What can hang from each mark
Z123: Z400
Z670: Z754
Z625: Z400
Z400: Z244 Z267 Z619 Z670
Z347: Z351
Z619: Z400
Z170: Z754 Z971
Z754: Z170 Z670
Z267: Z347 Z400

Known rows, with every way that one mark hangs from another
Z619[Z400[Z267[Z347] Z670[Z754]]]: [-14   7  19  11  -4  -9 -13 -18   4  -1  10   4  -1   1   0 -13   8 -20
  -7  -4   8   4   1   8   0  -6   4   1  -2  -6  -1   4   4  -4 -27  13
  -2  -2   2  -7  -4  -2  -7   3  -7  -3  12  -9  12  -5  -6 -10  15   5
  -4   8  -8   5   5   4   0  15]
Z123[Z400[Z267[Z347] Z619 Z670[Z754]]]: [ -8  -5  10   7   6   9 -15 -19   9  10   2   4   2  -1  -9   2   8   4
  13   0  -5 -14   9 -24  -6  -8  -1  -5   6 -14  -8  24   9  -5  -6  -7
  10  23   2 -12  16  -6  -2   3   7  -5  -4   1   2  -6  -9   9  -3   2
   0  -6  -3  17   6   4   7   6]
Z670[Z754[Z170]]: [ 12  10  -1  19 -10 -13  -1  10  -4   0  12 -23   5  -3  -9  -8  -2  11
  -4  11 -13  -1 -16  21 -15   4   5  16   5  10  16  -7  -8  19 -11   2
 -11 -17   4   9  -9   0   2 -11 -13  19  -3 -15  -1   2  23  -9  23   2
   0   1   6  -1 -10  10  -4 -10]
Z123[Z400[Z267[Z347] Z619]]: [  0 -10   3  -2   4  14  -4  -5  -5  -1   3   8   8  -3  -7  17  -6   4
   5   6 -12 -16   4 -28 -15  -6   2 -13   7  -4  -4   3   4  -6  -4 -15
   6  17   7  -3  13 -10  -2  -1   6  -5 -10  10   2  -5  -3   2 -15  -2
   0 -10   1  13  11   4  -6   2]
Z123[Z400]: [  8   4  -5 -10  -5  -1   3   9 -19  -6   0   0  13  -8 -16  13  -6  10
   6   9 -14 -18  -9   0  -6  -2   7   0  13   5  13  -7  -9   9  -5  -9
 -11  -6  -1  12 -15   3  -5 -12   2   3  -4  16  -4  -3  20  -3  15  -3
  18  -6  -4   1  -7   4 -23   1]
Z267[Z347]: [ 12 -10   2   2 -18  -3  10  -1 -11 -10  13  -8   6  -1  -4   3  -3  -2
   4   2 -11  -4 -16   8 -11  -5  -2   0   6  10  -6  -6  -4  -1  -6   0
 -10  -8   2   8  -5   0  -7  -9  -3  17  -4   3   3   5  12 -10   4   7
   2  -1   3  -5   5   9 -22   1]
Z400[Z244 Z267 Z619 Z670]: [ -7  -5 -12  -5   9  13  -7   6  -1   0  -8  -6  -6   3   5   6  -5  -5
   1 -12   5   9  25 -15  17   1  -6  -5  -6  -3   5   1  -3  -5  19   0
  17  11   4 -10   8  -2   9  17   3   4   0   0  -3   3 -15  10 -21  -7
  -1   2  -9   6  -7 -12  11   0]
Z400[Z244 Z619 Z670]: [  2  -6 -18 -10  -2  11  -1   6  -4   0  -8  -7  -4   5   2   4  -1   2
   4  -1   4  10  14  -6  11   1  -9  -2   1   0   6  13  -8  -7  24  -1
  16   9  -6  -5   4  -2   4   5   3   9  -3   2  -5   4  -5   7  -4 -11
   3   0  -4  -6 -17  -4  -2   1]
Z267[Z347[Z351] Z400]: [ 14   2  14  -4 -11  -6  25  -1   4   0  -1   9   6  -3   8  -9   0   3
   6  14   1  -5 -27   4 -12  -6   9   0   9   5 -22 -19   6   4  -5   1
 -21 -14 -12   4 -13  -2  -3 -21   1  -4   1  25   9  12  19  -7   8  12
   9   5  13 -14  10   8 -25   1]
Z625[Z400[Z244 Z267[Z347] Z619 Z670]]: [  2 -13  -2  -7  12   7  -2   0  10  -1  -2  10  -6  10   3  11   0  -1
   4  -8   7   2   8 -18   7  -2 -11 -10  -8 -11  -9  13   8 -17   6  -9
  16  15   3  -4  12   5   1  14   8  -8   0 -10  -2  -3 -25   8 -23   3
 -11  -7  -1  -3   1 -12  14  -7]
Z123[Z400[Z244 Z267[Z347] Z670[Z754]]]: [-13   4  -2   8  -5  -1 -11 -10   3  -1  -7  12   3  -5 -15  -4   9  -8
   2 -17  -7 -10  22  -2  11  -1   5  -2   4 -11  -4  12   4   1  -6  -1
  17  14   1   1   2  -1   3   8  -4  -4   7   4   1  -9 -18   3  -3  12
  -5  -8  -6  10  13   8   3   4]
Z170[Z754]: [  1   7  -7   2 -18  -4  15   3  -7  -9  19  -2   6 -14   7   4  -1   9
   2   8  -4 -15  -9  21  -8   4   0   0   4  27   9 -13 -14  20  -6  -1
 -26 -22   0   8 -20   0 -11  -2   2  17 -11   7 -11   4  33 -11  13   8
   0   5   2   4  -8   7  -9  -1]
Z619[Z400]: [  4  10   0  -4 -12  -8   3   4 -18 -11   6  -6   8   0   3   3  -3  -3
 -13  11  -1   2 -15  18  -2  -5   7   0   7  10  20 -18 -15   1 -17   4
 -10 -19  -2   5 -18   1 -12 -14  -7  -1   3   3   0  -5  17 -10  22  -8
  11   9  -3  -4 -14  -2 -23   9]
Z625[Z400[Z244 Z267 Z619 Z670[Z754]]]: [ -2   5   5   3  10   5 -12   6  11   2  -4   0  -8  13   4  12  10   5
   1 -10   6   1  13  -1  12   0 -11   0  -2  -9   9  13   7   4  -2  -2
   9   6  -6  -5   8   2   4  15   1  -2   2 -25  -6  -4 -13  15 -10   9
 -12   2  -3   0 -12 -21  25  -5]
Z625[Z400[Z670[Z754[Z170]]]]: [ 13   9   0   1   7 -16  -3   9   9  13   9 -11  -3   2  -7  -7   0  17
   8  15   0  -4 -23  17 -10   1  -2  19  -2   4  14  10   2  12 -11   1
 -11  -7   2   8 -10  18   1  -5  -1   5  -2 -25  -4  -4  14  -4  24   1
   5  -5   1 -12 -16   2  12 -14]
Z625[Z400[Z244 Z619 Z670[Z754[Z170]]]]: [ 15   5  -9   3   4  -3  -8   7  12  12  -2 -10  -6  12  -1   1   4  18
  -4  12   3   7  -3   7  -1   3  -7  10  -1  -5  17  21   1   2   5  -8
  18   6   0  -1   5  10   5  -1  -4   0   0 -28 -11  -3  -4   9  11  -4
  -8  -7   4 -11 -18  -4  18 -16]
Z670[Z754[Z170[Z971]]]: [ 14  10  -9  31  -4 -18   4   7  -1 -10   8  -6   3 -12  -5  -1  -2  17
  -7   5 -10  -3 -14  23 -28   0   3  12   4  16  13  -8  -8  19   1  -5
 -17 -17   5  13  -6  -1  -5 -10 -13  10  -9 -21  -1  -3  32   4  26  -6
   1  11  23  -1 -12   7   6  -6]
Z754[Z170[Z971] Z670]: [ 12  -1 -16  18  11 -18   7  12 -13  -3   6  -1   1 -17   0  -8 -31  27
  -8   9 -17   4 -19  20 -26  12   9  14  -7  10   8  -9 -10   8  21 -11
  -6 -11  21  17  -5   5  -7 -16   2  -3 -15  -6   0  -4  30  -9  21 -30
   1   6  23  -1  -6  13  11 -11]
Z400[Z670]: [  4   0  -8 -11  -6  -1   5   5  -7   2   4 -10   0  -4  -4  -3  -6  -2
  15   3  -1   0  -6   6   4   1  -2   6   2   9   4  -1  -7   2   5   5
 -12  -4   0   5 -10   7  -1   2   3  14  -5   5   0   5  12  -3  11 -12
  14   2  -7  -8 -14   3 -10   2]
Z123[Z400[Z244 Z267 Z670[Z754]]]: [-14  17  -4   5   3  -2 -18   0  -2  -1 -12   6   5  -7 -13   2   7  -2
   0 -16  -7 -11  25   1  16   4   9   3   3  -7  12   7  -1  12  -1   2
  13   6   1  -1  -2   2   6   8  -2  -5   5   5  -1 -13  -9   5   4   7
   2  -5 -12   7  -2  -2   7   5]
Z625[Z400[Z244 Z267[Z347] Z619]]: [  9 -13   4  -3   6  10  -1   8   1  -9   1   8  -3  12   9  20  -1   2
  -7  -7  -4   0  -1 -12  -4  -3  -9 -12  -2  -5  -3   3   5  -9  -3 -13
  12   3   1   1   9  -1  -1   6   5  -5  -3 -13  -2  -2 -19   6 -26  14
 -13  -4   7   0   4 -13   5  -8]
Z400[Z244 Z267 Z619]: [  2  -3  -6   2   2  10  -6  14 -10 -12  -4  -7   0   5   6  17  -4  -1
  -9 -14  -6   7  19  -6   6   0  -4  -5  -2   3  11  -8  -7   0  10  -4
  11  -3   4  -3   7  -5   7   9  -6   9  -4  -3  -4  -1  -7   9 -23   1
  -6   3  -2   6  -2 -16   3  -2]
Z347[Z351]: [  5   0   4 -10  -7  -2  16  12 -13   6  -1 -11   1  -2   3  -1   2   4
   5  11  -3  -1 -22  14  -4  12   3   5   1  12  -2 -19  -3  11  -2   9
 -34 -22 -12  17  -6  -1   5 -20  -1   4   1  14  -3  11  27  -1   6  -3
  15   3   0 -11   1   1 -18  -2]

Rows
[  2 -15  -2   5  -2  10  -3   0  -4 -14   1   0  -1   8   6  13  -2  -8
  -8 -11  -6   4  15 -11   0  -2  -4 -13  -1  -2  -5  -3  -1  -9   6  -6
  17   5   4  -3  12 -11  -1   7  -5   7   0  -2   1   2 -15   3 -29   7
 -13  -1   4  11  13  -4  -2  -1]  Z400[Z244 Z267[Z347] Z619]
[ -1  10   8   4 -15  -7  18  -7  19   4 -12   6  -1   3   5 -20  17  -2
   3   2   8   3   0  12   7  -2   6   2  10  -4 -22  -2  12   3   4   7
  -1  -6 -16  -3 -12  -2   0 -12   0  -4  12  16   9  11   0  -1  12  18
  -4   8   9 -16   8   9 -10   2]  Z267[Z347[Z351] Z400[Z244 Z670[Z754]]]
[-12  -3  23  -4  -2  -3   2  -3  -8   2   4   7   1   0   6  -9   3 -14
 -13   6   7   5 -18   6   0   3  10  -4  -6   0 -10 -23   0  -3 -22  14
 -21 -14  -4   7   1  -6  -3 -15  -2 -17  11  11   5  -1   5 -10   1  -3
   7   3  -5   2  19   2 -10  10]  Z619[Z400[Z267[Z347[Z351]]]]
[ -3   4  -9  14  10   1 -17   3  10   7  -6 -15  -6   2  -1  -7   1   3
  -7  -6   3  15  19  -4   7   5  -2  10  -8  -5  14  10  -1   3  13   0
  24   9   9 -10  12  -1  12  13 -11   6   3 -15  -4  -1 -12   7  -5  -5
 -14  -3  -1   5  -6   3  24 -10]  Z400[Z244 Z267 Z619 Z670[Z754[Z170]]]
[-13   8   9  13  -9  -8 -10 -13   5  -5  -2   7  -2   7   3 -11  11 -22
 -19 -16   9   8  17  15  12  -5   3  -4  -4 -10   0   0   2  -3 -16  13
  15  -2   0  -7  -4  -1  -7   8  -8  -5  17  -9   9  -6 -20  -5   8  11
 -10   7  -7   4   8   1   3  13]  Z619[Z400[Z244 Z267[Z347] Z670[Z754]]]
[  9   3 -11  -4 -10  -6  18  -4   9 -13 -11  12   5  -4  -2  -8  -7  -5
   3  -2   4   1   6   2   8 -13   4  -2  10  -1 -12  -2   0  -8  12  -6
  19   6  -5 -10 -17   3  -5   3   0   1   7  18  10   7  -9  -6   1   8
  -2   4   8 -10  -4   7 -16   1]  Z267[Z347 Z400[Z244 Z670]]
[-11  -8   3 -10   3   4   8  -2   0  10 -10   6  -7  -3   3 -11   7 -18
   5 -13   9  10   7  -1  15  13   2  -3 -13  -6 -20  -7   6  -7  11  16
  -3   1  -4   5   8   0  14   3   2  -7   9  15   1   4 -14   0 -17   2
   1  -4  -7  -2  22   7   0   1]  Z400[Z244 Z267[Z347[Z351]] Z670]
[-12  10   2 -12   8  -4 -10  -3  -8   0   2   0   1  -6   3  -4 -10 -15
  -7   1   9   7   1   2   9  -5   9   2  -5   3  13  -7  -6  -2 -10   9
  -5  -4   3  -3  -9   4  -4   9  -1 -11   6   2   5  -6   1  -6   9 -14
  12   6 -17   4  -7  -7   0  13]  Z619[Z400[Z267 Z670]]
[ -9 -16   9 -12  13  15   4 -10   7  20   0  -2  -7   3   5  -6   5  -7
  15   5  14   5  -5 -23   0   7  -8  -5 -11  -4 -26   3  10 -13  10   9
 -13  12  -3  -5  20  -5  11   0  10  -6  -2  14   1   9  -3   5 -19  -8
   6  -5  -5   4  16   4   3   1]  Z400[Z267[Z347[Z351]] Z619 Z670]
[-14   3  -3  -3  -1  -1  -4 -11  -5  -7  -3  12  -2   1   2  -6  -1 -24
 -17 -12   9  13  15   4  16  -4   5  -6  -6  -7   0  -4  -3 -13  -4   9
  18   2   4  -1  -2   4  -1   8  -3  -9  13   3   6  -7 -22  -9  -3  -3
  -2   1 -12   4   6   0  -2  10]  Z619[Z400[Z244 Z267[Z347] Z670]]
[ 17  -3  -8 -10  -4   4   3  18  -3 -10  -2  -1  -1  14   5  23   1  16
  -8   5  -5  -2  -6   1   2   0  -9  -4   8   4  14   1  -5  -1   2 -13
   2  -6  -7   7  -5   4  -6  -3   2   2  -3 -15 -13  -1   1   8  -3   4
  -3   0   5 -10 -18 -17  -2 -11]  Z625[Z400[Z244 Z619]]
[ -6   7 -17  16  -5 -15  18   3 -12  -8  16  13   4 -28  15   1 -18  27
  -4   1  -9 -13 -11  25 -20  16  -1   4  -2  27   3  -9 -13  19  10  -9
 -24 -20  14  12 -16  -5 -24  -8  18  -1 -21   5 -11   0  42  -7  20 -18
  -3  17  21   8  -8   9  10  -3]  Z170[Z754[Z670] Z971]
[ -9  -9  12 -11   6   1  11  -5   1  16  -1  -1  -4  -4  -1 -15   4 -13
  14  -2  10   2 -10  -8   3  10   3  -1 -12  -2 -24  -7  11  -2   2  17
 -21   3  -4   4  10   1  10   0   5  -8   0  15   4   8   2  -2 -11  -1
  11  -6 -10   0  20   6  -1   2]  Z400[Z267[Z347[Z351]] Z670]
[ -4  13 -14 -15  -7  -4   0   3 -10  -5  -8   1  -1   2   0  -3   1 -11
 -14   1   8  13   8  15  20  -4   4   0   2   1  19  -3 -13  -5   2   6
  11  -6  -4   2 -17   6  -5  -2  -3  -4  13   7  -1  -7  -5  -6  18 -12
   9   3 -11  -9 -15  -2 -11  10]  Z619[Z400[Z244 Z670]]
[  6  11  -1  -2  -9  -9  -2   8   7  -2  -1  -1  -2   9  -4   4  13   6
   5  -4  -1  -5  -4  23  13   4  -7   5   8   1  10  11   2  11  -9   2
  -3  -9  -8   7 -14   9   2   1  -1   4   4 -22  -7  -4   0   5  14  13
  -2   1  -2 -14 -17  -8   6  -6]  Z625[Z400[Z244 Z670[Z754]]]
[ -8  -5  -2 -10  10   0  -3 -12  -2   5   1  12   5 -13 -13   1  -7  -7
  12  -3  -3 -15   4 -20   1  -7   6  -2   1  -7 -10   8   3  -7  -4  -3
   5  16   8   3   4   4   4   5   6 -10  -5  19   5 -11  -4  -3  -6  -1
  11 -13  -7   8  12  10  -3   6]  Z123[Z400[Z267[Z347] Z670]]
[ -3 -11  -3  -9  17  11  -9 -13   2   8  -2   9   0  -7 -11   8  -4   1
  15   4  -2 -11   6 -36  -4  -6   1  -7   2 -10 -10  18   4 -12   5 -10
  14  29   7 -10  14  -2   2   5  11  -9  -8  15   1  -5 -12   4 -10  -7
   4 -12  -5  12  10   7   1   5]  Z123[Z400[Z267[Z347] Z619 Z670]]
[  3   2   3   4  -8   5  -5  -5   5   7   6 -18  -3   6  -1  -2  12   6
  12   7   0   1   1  -1  -5  -2 -10   6   7   3   3  18  -1   4   1   1
  -6   5  -5 -12   3  -4  -5   0  -1  18  -6 -12  -1   8  10   9  14  -7
   1   7  -2   2 -16   1   2   3]  Z400[Z619 Z670[Z754]]
[-10  -3  14  11   8  -8  -1  -7  11  23   5 -11  -5  -3  -6 -26   4  -3
   7   4   8   7 -13   4  -4  11   5  13 -13  -7 -16  -2  11   5  -5  15
 -13   0   3   6  12   3  14  -7  -7  -3   5  -1   2   6   6  -7   3   2
   1  -7  -1   0  21  17   9  -6]  Z400[Z267[Z347[Z351]] Z670[Z754[Z170]]]
[-10  14  -1   0  -3  -3 -10   9 -18 -17  -5   3   2   1   4   7  -3 -14
 -28 -11  -1   8  10  15  14  -2  11  -3   0   2  23 -24 -13   3 -11   7
   7 -17   0   3 -11  -2  -2   4 -12  -7  13  -1   0  -9  -7  -4   0   2
   1   6  -6   4  -1 -14  -6   6]  Z619[Z400[Z244 Z267]]
[ 10  -4   8  -9  12   9  -7  14   0  -2   7  -2   1   7   6  24  -6   9
   0   5  -3  -5 -14 -12  -9  -2  -4  -1  -1   3   9  -4   3   4 -12 -11
 -11  -4   1   1   4   3  -3   5   6  -4 -11 -16  -9   0   3   9 -17   1
   1   0   0   1 -11 -22  11  -7]  Z625[Z400[Z267 Z619]]
[ -5 -15   7  -2   0  14   6   4  -3   2  -8   2  -3  10   8   4   5  -5
  -4  -4   0   8   7 -11   2   9  -3 -12  -7  -6 -15 -11   4  -6  13   4
   0   0  -5   1  19 -11  10  -4  -2  -4   5  10  -3   9 -10   5 -26   7
  -6  -4   3   3  24  -2  -3  -2]  Z400[Z244 Z267[Z347[Z351]] Z619]
[ 13   6  -5 -10   5   4   6   0  10   1  -8  -1   3  -4   4   1 -10   9
  12  18   6   0  -1 -16  -6 -14  -1   5  10   1   0   6  -1  -5  12 -11
   2   9  -4 -20 -12   2  -5   2   7   5  -8  15   4  10   8   3   8  -8
   7  10   6  -8 -21  -7  -6   2]  Z267[Z400[Z619 Z670]]
[ -3   1  11   7  -2  -8  -5  -1  13  -2   3  10  -5   8  -2   1  12  -8
   1 -16   3  -3   5  10   9   1  -5   0  -4  -7  -5  10  11   1 -12   2
   4   0  -1   1  -1   6   2  13  -1  -5   6 -20   2  -6 -20   3  -5  23
 -13  -2  -2  -3   4  -7  13  -4]  Z625[Z400[Z244 Z267[Z347] Z670[Z754]]]
[-11 -16   3  -9   8  11   6  -4   4  16 -13   3 -10   6   6  -6   5 -11
   5  -5  11  13  12 -18  12  10  -5  -9 -11  -9 -18   5   8 -11  19   6
   7  11  -5  -5  21  -4  12   1   6  -8   6  14  -2   8 -17   5 -23  -2
  -1  -5  -5   0  22   0   5  -2]  Z400[Z244 Z267[Z347[Z351]] Z619 Z670]
[ 17   5   0  14   0  -7   6 -14  24  10   3  -6   2  -1   2 -17  -5  14
   6  21   4   3  -6 -12 -22 -16   2  10   8  -8  -9  15   7  -5   4 -11
  16  15   0 -20  -2  -2  -3  -4  -2   6  -4  -3  12   5   3  -2  19   1
  -9   3  19  -3  -7  16   3  -6]  Z267[Z347 Z400[Z619 Z670[Z754[Z170]]]]
[  3 -15   7   5   2  11   0  -3  -1  -6  11  -3   0   3   4   7  -6  -4
   1   0  -5   0  -2 -17 -13  -6  -5 -11  -1   2 -10   0   3  -6  -4  -6
  -2   6   7  -6  10  -8  -4   2   1  11  -7  -3   3   5  -3   2 -18   3
  -5   1   1  11  10   0  -3  -1]  Z400[Z267[Z347] Z619]
